Each row was made from one small tree. The marks that hang from a mark follow it in brackets, in the order of their numbers. Every link used is in the known rows. Write each row's tree.
Known rows:
j_239(j_94 j_663(j_212) j_946): [ 0.20 -0.50 -3.00  0.64 -2.14  0.62 -4.35  4.00 -0.72 -0.09 -0.17 -0.81
  0.19  5.37 -1.44  1.92]
j_663(j_212(j_94(j_547))): [ 0.13 -0.34 -3.54 -0.46 -1.26  1.07 -3.98  1.32 -1.23  2.32 -0.50 -2.92
 -0.33  4.15  1.89  0.31]
j_239(j_94(j_547) j_663 j_946): [-0.35 -1.33 -0.70  1.28 -3.15  1.31 -4.22  2.15 -0.72 -1.47 -1.28 -0.84
  0.03  3.08 -0.35  1.13]
j_663(j_212(j_946(j_239 j_771))): [-2.96 -1.41 -3.93  0.82  1.62  0.18 -2.60  1.35 -1.52  0.50 -2.19 -1.29
 -0.42  3.80 -1.05  2.06]
j_212(j_94 j_946(j_771)): [-1.65 -0.88 -1.96  0.67  1.78  1.30 -3.60  0.03 -2.15 -0.80 -2.30 -0.38
  1.59  2.61 -0.18  0.83]
j_663(j_212): [-0.79  1.69 -2.91 -1.44  1.38  1.16 -3.15  1.97 -0.05  2.46  0.32 -1.24
 -0.56  5.70 -0.51  1.38]
j_366(j_663(j_212)): [-0.55  2.01 -2.56 -1.54  1.42  1.11 -2.93  2.88  0.94  4.06  1.06 -1.91
 -1.50  5.53 -1.69  1.43]
j_94(j_212(j_946) j_547): [-2.06  0.77 -1.35  0.74  1.59  1.36 -2.44 -0.89 -1.14 -1.17 -0.57 -2.09
 -0.76  3.29 -0.04 -0.32]
j_239(j_946(j_561)): [-1.68  2.44  0.80 -0.26  1.40  1.34 -3.89 -0.21 -0.49 -2.49 -1.41  1.25
  0.17  5.06 -0.21  1.15]
j_239(j_663): [-1.73  1.32 -0.57 -0.48  0.14  1.60 -3.19  2.78  0.29  1.86  0.15  0.20
  0.45  4.65 -2.14  1.40]
j_212(j_94(j_547) j_946(j_239)): [-2.57 -1.77 -2.14  1.53 -1.12  0.82 -2.84  1.37 -1.91 -2.14 -2.31 -2.13
  0.32  3.10  1.43 -0.13]
j_946(j_239(j_663) j_561): [-3.41  0.92 -0.90  1.12 -0.50  0.20 -2.72  2.72 -0.07  1.30 -0.88  1.08
  0.20  5.39 -1.94  1.25]
j_94(j_212(j_946(j_239(j_663))) j_547): [-3.62 -1.10 -2.07  2.75 -1.28  0.30 -1.75  1.72 -1.21 -0.53 -0.67 -2.19
 -0.66  3.21 -1.62  0.07]
j_94(j_212(j_946(j_239(j_663) j_561 j_771)) j_547): [-4.22 -1.63 -1.91  3.77 -0.37 -0.40 -2.35 -0.80 -1.94  0.22 -2.48 -0.80
 -0.50  2.04 -1.65  0.63]
j_663(j_212(j_946(j_239(j_94) j_771))): [-2.14 -2.52 -5.34  1.65  0.57 -0.38 -2.80  2.02 -1.93  0.65 -2.39 -1.30
 -0.14  4.04 -0.66  1.77]
j_663(j_212(j_946)): [-1.17  1.25 -2.36 -1.11  2.38  1.32 -3.50  1.62 -0.47 -0.84 -0.75 -1.22
 -0.03  5.32 -0.59  1.47]
j_239(j_94 j_946): [-0.61  0.48 -1.37  0.28 -0.16  1.16 -3.57  1.69 -0.91 -1.94 -0.93  0.08
  0.21  4.75 -0.08  0.98]

Write each row's tree:
[-3.42 -1.22 -2.26  2.27  1.07 -0.15 -3.15 -0.01 -2.56 -1.27 -3.39  0.49
  1.40  3.45  0.12  0.73] : j_212(j_94 j_946(j_239 j_561 j_771))
[-0.85 -1.76 -3.51  0.93 -0.24  0.69 -4.39  2.42 -1.97  1.01 -1.55 -1.27
  1.51  3.20 -1.45  1.81] : j_239(j_663(j_212(j_94 j_946(j_771))))
[-2.00  0.98  0.28  0.48  1.79  1.11 -3.93 -1.57 -1.22 -1.24 -2.42  1.48
  0.23  3.33 -0.58  1.70] : j_239(j_946(j_561 j_771))
[-1.38 -1.99 -1.47  1.01  0.43  1.48 -3.90 -1.07 -2.24 -0.87 -2.97 -1.58
  0.78  1.22  1.17  0.61] : j_212(j_94(j_547) j_946(j_771))
[-1.74 -2.95 -4.48  2.72 -2.83 -0.88 -3.79  1.64 -1.38  3.74 -2.44 -1.05
 -0.77  3.35 -0.44  1.67] : j_946(j_239(j_94(j_547) j_663(j_212)) j_561 j_771)
[-1.26 -1.43 -1.83  3.60 -2.09 -0.09 -3.89 -1.10 -2.14  0.32 -1.80 -0.31
 -0.23  2.14 -0.87  0.68] : j_239(j_94(j_212 j_547) j_663 j_946(j_561 j_771))
[-2.73 -2.47 -3.64  2.36 -1.69 -0.21 -2.53  3.26 -1.17  3.23 -1.46  0.17
  0.37  3.43 -2.29  1.68] : j_946(j_239(j_94 j_663) j_771)
[-0.90 -1.85 -0.41  2.37 -2.25  0.57 -4.86 -0.48 -1.52 -0.66 -3.08  0.55
  0.23  1.90 -0.47  1.60] : j_239(j_94(j_547) j_663 j_946(j_561 j_771))
[-3.14 -2.01 -4.95  3.71 -1.59 -0.92 -1.47  2.50 -1.83  4.28 -0.17 -0.73
 -0.22  3.63 -2.79  0.67] : j_946(j_239(j_94(j_212) j_663) j_771)
[-1.58 -1.18 -0.79  1.27  0.90  1.00 -4.46 -2.26 -2.28 -1.44 -3.69 -0.40
  1.02  1.64  1.42  0.41] : j_212(j_94(j_547) j_946(j_561 j_771))
[-4.17 -0.94 -2.22  3.14  1.29 -0.28 -2.04 -2.41 -2.18 -0.30 -2.70 -1.02
 -0.97  2.25 -0.21  0.09] : j_94(j_212(j_946(j_239 j_561 j_771)) j_547)
[-2.05 -2.80 -4.28  2.28 -0.24 -0.66 -3.68 -0.31 -2.16 -0.04 -3.81 -1.36
 -0.67  3.19  0.94  1.36] : j_663(j_212(j_946(j_239(j_94(j_547)) j_561 j_771)))
[-2.01  0.39  0.61  1.05  0.11  0.94 -4.34  0.05 -0.95 -0.62 -2.20  1.73
  0.78  3.09 -2.11  2.26] : j_239(j_663 j_946(j_561 j_771))
[-2.30 -1.14 -3.88  1.80  0.76 -0.68 -3.25  1.62 -1.70  1.67 -2.19 -1.36
 -0.13  4.06 -0.85  1.18] : j_366(j_663(j_212(j_94 j_946(j_239 j_561 j_771))))
[-4.12 -0.90 -0.86  2.19  0.84  0.13 -3.09  1.00 -1.18 -0.60 -2.99  1.25
  0.89  3.33 -2.46  1.96] : j_212(j_946(j_239(j_663) j_561 j_771))
[-2.45  0.39 -3.07  0.07  1.30  0.34 -2.21  3.68  0.13  0.90 -0.35 -2.20
 -1.33  5.42 -1.87  1.48] : j_366(j_663(j_212(j_946(j_239))))
[-1.11 -0.14 -1.17  1.25  0.68  0.49 -4.20 -0.90 -1.63 -1.18 -2.66  1.51
  0.46  3.60 -0.08  1.44] : j_239(j_94 j_946(j_561 j_771))
